Each row was made from one walk, in order. Every step used is in the known rows, and no mark comes twice. Write each row's walk.
In the rows, 128 means zero.
Known rows:
rekot-zugop-fati-nodite-gufu-deba: [ 97 179 191 112 116 139  95 137 149 148 124 130 126 118 208 106 196 150
 105 118 119 125 119 161 131 107 121  83 158 152 116 132 204 106 136 138
  95 131 136 123 134]
silob-fati-nodite: [119 178 101 127 151 132 135 145 139 114 123 115 112 114 168 119 122 146
 136 134 114 160 140 141 148 117 106  69 134 109 146 133 126  88 135 136
 140 128 142  88 118]
silob-vume: [137 152 123 138  96 135 116 113 133 119 121 110 114 136 133 175  99 182
 156 147 122 119 143 115 137 140 127 133 136 131 137 117 119 142 144  94
 125 116 121 102 119]
rekot-zugop-fati-nodite-vepa: [ 72 191 140 113 114 143 105 142 128 154 124  97 118 103 236  98 179 148
 110 127 139 113 120 143 132 132 152  51 151 123 128 125 116 111 133 117
 109 113 127 118 120]
fizo-matal-vepa: [130 150 122 110 171 131 145 136 134 150 135 125 131 126 152 134 126  96
 135 128 125 132 126 136 132 147 115 125 114 133 125 128  80 120 128 145
 127 130 121 118 129]
matal-vepa: [143 161 140 133 156 133 129 126 123 183 126 118 128 130 162 146 119 108
 135 128 121 142 130 115 123 120 133  92 119 131 141 135 100 116 132 134
 134 127 132 109 123]
zupil-fizo-matal-vepa: [110 142 123 113 182 124 131 137 125 189 128 125 125 130 121 144 137  88
 130 119 130 146 116 112 119 144 147  66 133 149 110 118  89 107 125 118
 134 135 120 106 124]
vepa-nodite-gufu-deba-fina: [136 141 194  97 114 132 124 112 124  79 131 118 125 112 101 113 149 157
 110 115 120 129 130 141 123  94  99 128  77 153  98 136 212 114 134 148
 127 133 137 146 136]
fati-zugop-vume: [156 158 119 143  85 121 130 122 142 155 131 102 142 157 144 186 104 152
 152 130 122 137 136 126 109 136 159  66 150 128 123 129  90 158 146  94
 131 137 117 119 112]
fina-kodiz: [132 159 121 118 149 138 128 141 126  77 132 120 119 136 146 150 106 144
 126 134 113 129 134 150 130 111 156  92 127 138 146 141 139 129 128 116
 140 127 128 125 111]
vepa-nodite-gufu-matal: [154 116 141 110  52 140 130 122 128  77 113 147 132 118 103  98 123 148
 121 105 112 114 146 146 127 100  81 130 147 124 110 141 195 142 129 129
 105 124 129 133 132]
silob-fati: [135 179 125 130 150 138 137 137 131  92 114 122 113 118 138 136  92 145
 138 137 121 140 135 132 147 115 120 123 148 105 144 138 126 125 133 116
 128 110 140  94 114]
rekot-zugop-fati-nodite-vepa-deba-gufu: [ 42 132 139 127 129 130  95 138 126 153 128 110 121 114 211  69 190 120
  85 132 148  84 123 127 133 154 170  93 156  98 146 127 119 115 119 103
 104 141 135 130 121]
gufu-matal-vume-zugop: [207 123  94 149 132 132 135 119 132 111 129 152 131 107  32 183 118 142
 163 138 130 121 126 121 133 126 116 211 125 153 127 108 125 140 118 185
 136 134 119 147 117]
rekot-zugop: [123 153 158 131 123 149 124 121 129 142 109 122 121 121 183 150 114 143
 132 134 125 110 119 146 116 130 163 148 162 148 127 122 123 129 153 132
 106  99 136 103 112]
matal-vepa-deba-fina-kodiz: [128 111 148 131 195 117 145 145 103 158 150 136 128  94 160 128 154  82
  99 133 140 141 133 116  98 118 173  91  84 161 145 138 115 121 119 127
 190 153 137 155  98]
vume-zugop-fati: [168 180 121 150 124 135 124 129 135 119 112 132 126 130 113 145 130 141
 150 138 146 125 113 118 142 137 127 151  87 118 156 128 130 148 119 143
 126 122 140 120 121]
rekot-zugop-vume: [138 156 146 136  92 138 119 117 130 175 113 114 127 142 189 174 121 148
 155 139 138 104 127 129 110 146 158 133 184 152 132 117 105 135 158 123
 124 123 127 102 114]
fati-silob-vume: [138 153 109 158 111 139 133 116 143  93 125 115 111 139 135 172  82 164
 122 146 119 115 132 126 134 121 144 169 129 128 145 123 140 127 158  61
 120 109 130 113 124]
deba-fina: [147 145 144 119 132 130 142 120 121 144 123 102 125 108 117 148 125 144
 126 135 123 133 122 126 120 123 154 166  93 152 130 120 125 115 133 132
 155 114 127 119 100]
rekot-zugop-fati-nodite-gufu-deba-vepa: [ 82 164 206 105  81 134 101 126 137 141 131 123 122 125 207  80 184 147
 113 125 127 143 123 178 116  97 106  84 157 162 113 117 228 117 121 144
  91 119 141 133 143]
deba-vepa-nodite-gufu-matal-fizo: [159  89 176 105  27 126 139 121 113  78 116 142 138 139  78  81 130 132
 135 108 125 130 154 162 101  98  67 105 164  88  98 128 197 175 106 162
 113 103 134 149 174]
rekot-zugop-vume-matal-fizo-zupil: [137  89 153 148 110 136 111 113 110 198 118 125 165 156 141 200 108 140
 202 130 151 102 108 124 117 181 175 182 179 104 103 112  32 177 155 162
 116 122 109 120 166]
kodiz-fina: [123 135 122 138  90 137 131 124 142 121 125 120 132 142 167 150 116 129
 162 126 105 129 117 134 150 135 164 174 106 168 137 122 111 117 140 149
 114 117 132 118 131]
fati-nodite-gufu-matal-vepa-deba: [124  72 118 122 107 118 128 137 133 207 145 164 138 107 164  81 159  93
  94 114 105 155 144 130 116 119  93 116 147 143 125 133 165 124 127 137
 155 156 127 147 121]
gufu-matal-vepa: [168 153 143 136 133 133 138 122 124 153 125 138 134 111 125 144 137 106
 119 116 123 124 138 130 115 111 131 117 146 148 135 132 120 124 127 146
 130 125 126 127 125]
gufu-nodite: [124 165 118 136 131 135 145 125 136  88 109 115 117 169 123 129  88 156
 134 139 116 142 125 127 123 106 122 125 128 155 129 143  82 121 151  87
 123 100 131 104 129]
deba-gufu-nodite: [108 148 119 141 139 128 130 116 135  80 103 105 124 183  96 124  94 142
 120 138 123 113 121 128 128 101 124 160 137 132 151 135 111 103 134  85
 107 115 134 101 142]
nodite-gufu-matal-vume-zugop-fati-silob: [188 122 102 159  95 133 135 131 147 113 123 167 138 107  75 143 150 109
 122 126 136 115 111 120 130  92 104 234 123 141 138 126 200 137 106 113
 116 138 127 162 135]
zupil-fizo-matal-vume-zugop-rekot: [129  82  89 121 169 120 127 128 131 122 123 115 115 139  52 168 116 120
 159 123 146 155  90 105 128 153 143 108  95 136 117  99 105 106 105 146
 129 119 114 133 117]
vepa-deba-gufu: [117 104 127 141 127 128 115 119 133 131 130 122 123 136 119 119 107 130
 111 139 123 104 131 120 128 151 156 159 126 103 156 133 128 128 124 117
 121 130 132 121 111]
gufu-deba-vepa-nodite: [141 180 183 116 102 141 126 105 118  40 134 116 112 132  93 107 104 172
 136 124 130 132 145 157 118 102 104  72  90 145 107 136 178 139 131 178
  97 114 143 132 146]
zupil-fizo-matal: [106 136 110 100 148 129 128 132 136 135 123 120 117 127  97 146 115 128
 129 126 126 140 114 133 132 154 154  98 133 144 105 110  99 123 131 108
 125 110 115 107 109]
vepa-nodite: [146 166 131 124 107 145 135 122 122  76 115 116 119 127 134 122 102 159
 143 122 123 116 141 123 125 122 122  91  95 123 130 148 129 125 140 136
 113 127 138 110 125]
matal-vepa-nodite: [154 165 142 136 140 140 137 124 111 130 123 122 125 124 148 119 126 117
 142 112 128 129 145 105 119 114 121  58  93 133 135 152 116 112 135 153
 127 149 144 109 141]
vepa-deba-fina-kodiz: [128 104 138 117 162 121 145 141 112 104 147 130 119  97 136 127 129 126
 100 142 134 130 134 130 109 127 180 127  89 150 140 133 133 135 125 113
 181 138 130 149  87]
silob-fati-nodite-vepa-deba-fina: [ 78 121 108 107 161 115 145 146 114 132 145 106 108  81 165  73 147 139
  97 142 134 153 139 131 139 135 124  97  94 105 122 123 113 107 130 115
 182 138 134 140 101]
vepa-deba-gufu-matal: [138  95 129 139 106 126 118 115 130 102 128 144 133 117  84 118 124 114
  94 129 124  87 138 135 127 140 154 178 159 107 148 128 137 140 119 123
 113 130 126 134 115]
deba-gufu-matal-vepa: [150 135 144 143 138 126 128 117 124 142 123 130 142 126  92 137 144  84
 106 116 126  90 133 126 119 105 133 146 158 124 155 124 146 109 112 138
 110 135 128 123 140]
rekot-zugop-vume-matal: [140 121 121 151 131 132 133 122 124 172 120 129 141 144 183 173 116 136
 168 135 140  97 115 117 124 157 166 226 165 159 121 119  73 139 168 155
 119 122 122 112 131]
zugop-fati-silob: [142 195 126 151 118 142 138 130 142 103 110 119 117 123 175 133 121 124
 107 129 131 122 122 127 124 115 159 116 106 135 158 154 142 119 132  66
 109 102 135 115 120]

Which walk is each row?
[103  95 121 115  97 124 114 116 124  99 137 127 128 113  84  97 131 128
  72 131 133  83 134 140 141 140 144 174 158  91 128 121 134 151 114 107
 113 114 116 160 118] -> nodite-vepa-deba-gufu-matal
[144 113 147 117  99 126 130 125 128 184 126 151 143 125 136 123 142 101
 108 113 111 135 134 135 123  92  92 154 167 137 122 131 175 132 122 137
 127 126 122 137 130] -> nodite-gufu-matal-vepa
[150 182  93 147 132 133 128 142 143 140 123 122 126 128 138 130 146 141
 145 135 133 140 120 126 147 141 112 114  77 124 158 125 127 116 122 165
 144 140 140 115 123] -> vume-zugop-fati-nodite
[135  63 159 111 137 111 146 145 110 157 150 164 143  89 135 104 172  75
  78 116 128 132 140 139  97  94 132 154 126 160 126 133 188 137 107 119
 181 150 127 181 107] -> nodite-gufu-matal-vepa-deba-fina-kodiz
[147 135  90 164 154 114 152 138 133 113 129 130 151 147 143 170  98 128
 167 126 131 140 127 121 140 135 144 153 158 112 120 138  67 153 149 108
 131 131 125 110 137] -> silob-fati-zugop-vume-matal
[105  88 134 115 194 108 148 135 112 211 140 133 126  91 113 120 163  70
 104 123 145 147 114  99  95 163 168 102  97 171 106 111  77 111 120 120
 173 150 123 133 104] -> zupil-fizo-matal-vepa-deba-fina
[153 114 136 144 131 128 140 124 123 165 133 161 132  93 131 119 135  90
 107 122 126 124 144 119 105 131 143 137 137 141 133 142 103 145 129 133
 144 130 127 140 110] -> gufu-matal-vepa-deba
[138 186 122 165 100 137 126 126 143  93 112 118 113 128 154 156 119 158
 122 142 144 102 131 111 127 124 146 122 127 120 160 138 143 132 142  38
 104 108 133 110 128] -> zugop-fati-silob-vume
[ 72 124 100  97 197 114 145 167 106  84 157 114 107  83 176  81 157 133
  87 141 134 160 147 146 141 118 139  69  99 110 127 130 138 102 117 118
 197 153 134 158  99] -> silob-fati-nodite-vepa-deba-fina-kodiz
[134 137 190  87 134 131 125 137 114  32 143 125 124 112 109 117 156 148
 100 114 121 128 137 156 123  77 116  97  77 159 105 143 226 115 122 142
 143 152 138 166 135] -> vepa-nodite-gufu-deba-fina-kodiz
[169 161  76 148 162 133 144 143 149  84 134 144 127 115  91 148 134 104
 145 144 154 118 103 119 140 143 126 210  71 138 146 124 110 128 111 128
 114 126 127 143 135] -> fizo-matal-vume-zugop-fati-silob
[ 85 108 113 134 185 113 149 137 132 115 128 139 133 168 111  78 124  74
 105 139 141 109 125 122 123 140 116 153 130 125 140 140  50 113 122  98
 117 136 134 129 148] -> fizo-matal-vepa-deba-gufu-nodite
[ 56 118  93 118 152 117 115 142 125 111 145 108 112 122 149  67 132 132
  93 142 127 131 141 130 165 139 118  94 141  59 140 128 127 100 116 108
 134 138 137 125 120] -> silob-fati-nodite-vepa-deba-gufu
[ 65  87 110 137 190 108 134 135 123 147 122 140 128 164  83  94 136  68
  96 128 144 128 111  97 113 133 147 100 144 148 123 126  63 101 118  71
 125 145 134 116 141] -> zupil-fizo-matal-vepa-deba-gufu-nodite
[105 160 143 103 144 127 109 140 149 100 139 130 114 127 152 108 140 157
 117 129  97 172 138 163 162  95  76  95 142 116 115 132 211  94 131 138
 128 134 139 117 136] -> silob-fati-nodite-gufu-deba
[107 141 145 140 145 124 146 136 134  67 110 100 121 137 164 132  91 128
 120 106 118 163 123 152 121  99 148  25 146  82 140 154 125 111 122  70
 111  92 139 115 121] -> silob-fati-zugop-rekot
[138 146 149 122  76 137 140 113 110  72 118 110 112 133 125  93  91 159
 150 125 130 141 147 136 113 114  99  83  95 135 128 134 152 133 124 152
 112 111 141 114 133] -> deba-vepa-nodite
[109 117 107 102  96 127 110 131 149 173 130 111 125 146 172 112 120 158
 126 129  86 164 128 143 141 115  89 112 126 128 129 124 181 103 136 126
 139 128 125 113 116] -> fati-nodite-gufu
[124 123  96 106 160 128 117 132 135 143 131 124 118 119  85 167 129 135
 160 132 126 143 114 103 126 152 155  88 137 161 101 104  88 121 118 122
 127 140 103 109 103] -> zupil-fizo-matal-vume
[147 117 104 153 143 126 134 118 128 102 125 132 127 142 118 172  93 168
 163 146 127 112 128 106 151 153 128 224 123 133 131 116  84 145 156 127
 126 108 116 108 136] -> silob-vume-matal
[161 127 104 154 152 120 135 125 117 211 132 126 148 156 160 174 120 101
 171 134 138 132 127  90 133 149 128 174 123 147 137 132  59 134 151 157
 153 144 118 115 143] -> zugop-vume-matal-vepa
[ 97 103 115 121 178 119 129 139 124 197 139 144 125 113 128 116 134  80
 115 124 134 149 119 106 111 164 162  70 125 145 112 123  73 129 125 105
 146 142 122 122 114] -> zupil-fizo-matal-vepa-deba
[100 103 124 123 178 117 133 134 129 146 141 137 136 131 130  97 137  73
 108 132 138 105 124 124 133 167 133 154 122  98 145 130  81 119 110 135
 121 138 130 132 133] -> fizo-matal-vepa-deba-gufu
[140 119 158 120 101 142 110 112 121 147 121 111 140 147  97 177  97 158
 175 129 125 135 123 138 126 154 149  81 136  71 116 125  82 166 124 133
 120  99 112 115 146] -> matal-fizo-zupil
[154 108  72 125 183 125 126 132 135 148 135 137 124 127  35 180 124 133
 173 140 135 145 102 103 135 156 134 167 110 159 102  87  96 126 115 164
 141 142 116 126 116] -> zupil-fizo-matal-vume-zugop
[143  68  84 142 131 116 112 114 121 112 150 147 132 111  15 134 136 127
 120 145 147  89 125 111 141 141 127 243 131 103 125 100 128 157  99 162
 132 145 116 179 122] -> nodite-vepa-deba-gufu-matal-vume-zugop
[160  88 142 111  30 133 129 110 116  84 124 141 129 112  70  93 126 154
 151 115 123 134 153 133 105  90  56 130 141 148 105 122 212 149 100 156
 103 138 122 148 140] -> deba-vepa-nodite-gufu-matal-vume
[131  70 113 181 167  97 132 123 125 201 146 138 167 159 142 150 124  72
 136 124 141 107 121  86 116 157 178 175 138 120 135 137  46 146 133 118
 140 168 126 141 147] -> fati-zugop-vume-matal-vepa-deba-gufu
[118 116 116 118 172 125 144 138 133 155 144 143 129 113 160 105 129  86
 127 133 133 135 130 127 122 169 129 137 115 121 129 139  65 140 128 138
 141 132 125 132 119] -> fizo-matal-vepa-deba
[ 79 125 104 121 122 128 137 129 124  91 131 119 113 150 125  80  95 162
 103 146 127 141 130 124 125 126 127 119 121 135 108 144  66 153 152  57
 141 109 123 147 124] -> gufu-nodite-vepa-deba
[163 100 101 143 146 127 123 116 128 112 121 115 119 145  94 173 102 146
 165 134 134 149 105 107 131 130 125 144  85 123 147 120 125 114 115 157
 137 115 127 135 119] -> matal-vume-zugop-rekot
[121 150 168  85 149 131 121 129 134  93 142 145 133 131 126  93 149 116
 118 109 122 133 135 151 138 113  68  93  99 127  93 147 166 120 128 166
 102 145 135 146 165] -> fizo-matal-vepa-nodite-gufu-deba
[154  89 123 142  98 127 114 113 114 181 125 120 164 169  97 198  92 146
 205 132 145 127 118 112 137 181 149 156 141  85 109 120  42 184 138 157
 138 117 100 123 163] -> zugop-vume-matal-fizo-zupil
[143 105 104 171 126 127 145 111 139  70 116 107 108 159 113 172  73 153
 123 134 138 127 107 126 139 122 131 183  93 104 163 122 170 113 150  87
 127  96 142 139 143] -> fati-silob-vume-zugop-rekot
[134 110 109 102  70 128 125 130 147 141 123 133 132 127 139 109 138 143
 108 116  92 148 137 161 136 106  85 129 161 139 121 121 190 116 130 140
 130 126 119 131 119] -> fati-nodite-gufu-matal
[140  66 185 104   4 136 120 103 105  95 117 135 149 143  53  96 105 152
 163 102 134 134 143 161 105 109  69  97 155  82  90 122 191 190  99 156
  96 106 121 156 179] -> deba-vepa-nodite-gufu-matal-fizo-zupil
[135  75 140 126 103 124 131 127 130 185 136 171 139 108 151 102 141  92
  97 118 115 138 138 126 112 117 107 167 161 133 123 139 156 149 123 123
 140 137 126 153 119] -> nodite-gufu-matal-vepa-deba
[138 133  97 130  97 126 113 142 148 170 124 130 130 140 145 111 155 142
 140 132 124 154 115 129 155 124  80 139 102 113 146 122 186 120 111 154
 142 144 140 127 132] -> vume-zugop-fati-nodite-gufu
[131 123 138 105  73 141 123 123 129  97 114 125 123 141 136 101 105 159
 135 118 113 135 137 131 131 109  86 122 111 117 120 148 177 135 133 121
 115 128 137 118 133] -> vepa-nodite-gufu
[102 143 170  90 154 128 112 131 126 129 138 143 127 132 103 106 157 106
 112  96 126 151 123 128 129 108  96  41 114 152  79 132 179 110 123 147
 106 160 133 136 158] -> zupil-fizo-matal-vepa-nodite-gufu-deba
[ 82  87 124 129 189 113 117 133 124 191 137 137 130 134 105 116 145  63
 101 125 142 120 114 100 121 161 163  99 138 119 130 115  97 108 107 110
 127 157 128 121 124] -> zupil-fizo-matal-vepa-deba-gufu
[133 159 130 135 107 123  92 127 152 116 135 133 123 143 110 146 170 183
 139 141 131 134 126 131 166 126  66 136 104 125 131 110 204 132 128 144
 122 155 137 137 152] -> silob-vume-zugop-fati-nodite-gufu-deba
[157 122  91 143 119 123 131 122 126 156 125 123 141 156 129 177  97 146
 173 140 130 123 124 106 141 161 136 206 131 140 130 124  76 148 156 142
 138 123 113 113 130] -> zugop-vume-matal
[127 122 171 119  70 134 111 150 136 167 107 150 145 112 188 105 204 104
 113 105 130 107 127 163 108 117 123  75 219 100 120 125 155 146 117 142
 110 122 129 132 153] -> rekot-zugop-fati-nodite-gufu-matal-fizo
[ 82 120  94 120 128 116 121 138 125  90 138 130 118 100 116  70 147 119
  77 128 131 112 150 146 162 128 113 115 170  69 137 125 149 113 111 116
 129 142 130 141 125] -> silob-fati-nodite-vepa-deba-gufu-matal
[157 136 125 148 184 135 146 128 107 125 123 138 140 128 148 115 121 105
 154 114 131 120 132  99 131 124 122 158  82 142 128 152  78 111 143 178
 128 142 139 120 157] -> vume-matal-vepa-nodite
[122  88 105 125 107 122 105 115 119 110 146 133 129 101  72 122 150 132
 107 141 137  86 136 111 131 139 144 166 153 113 122 117 124 150 101 120
 118 143 104 165 116] -> nodite-vepa-deba-gufu-matal-vume
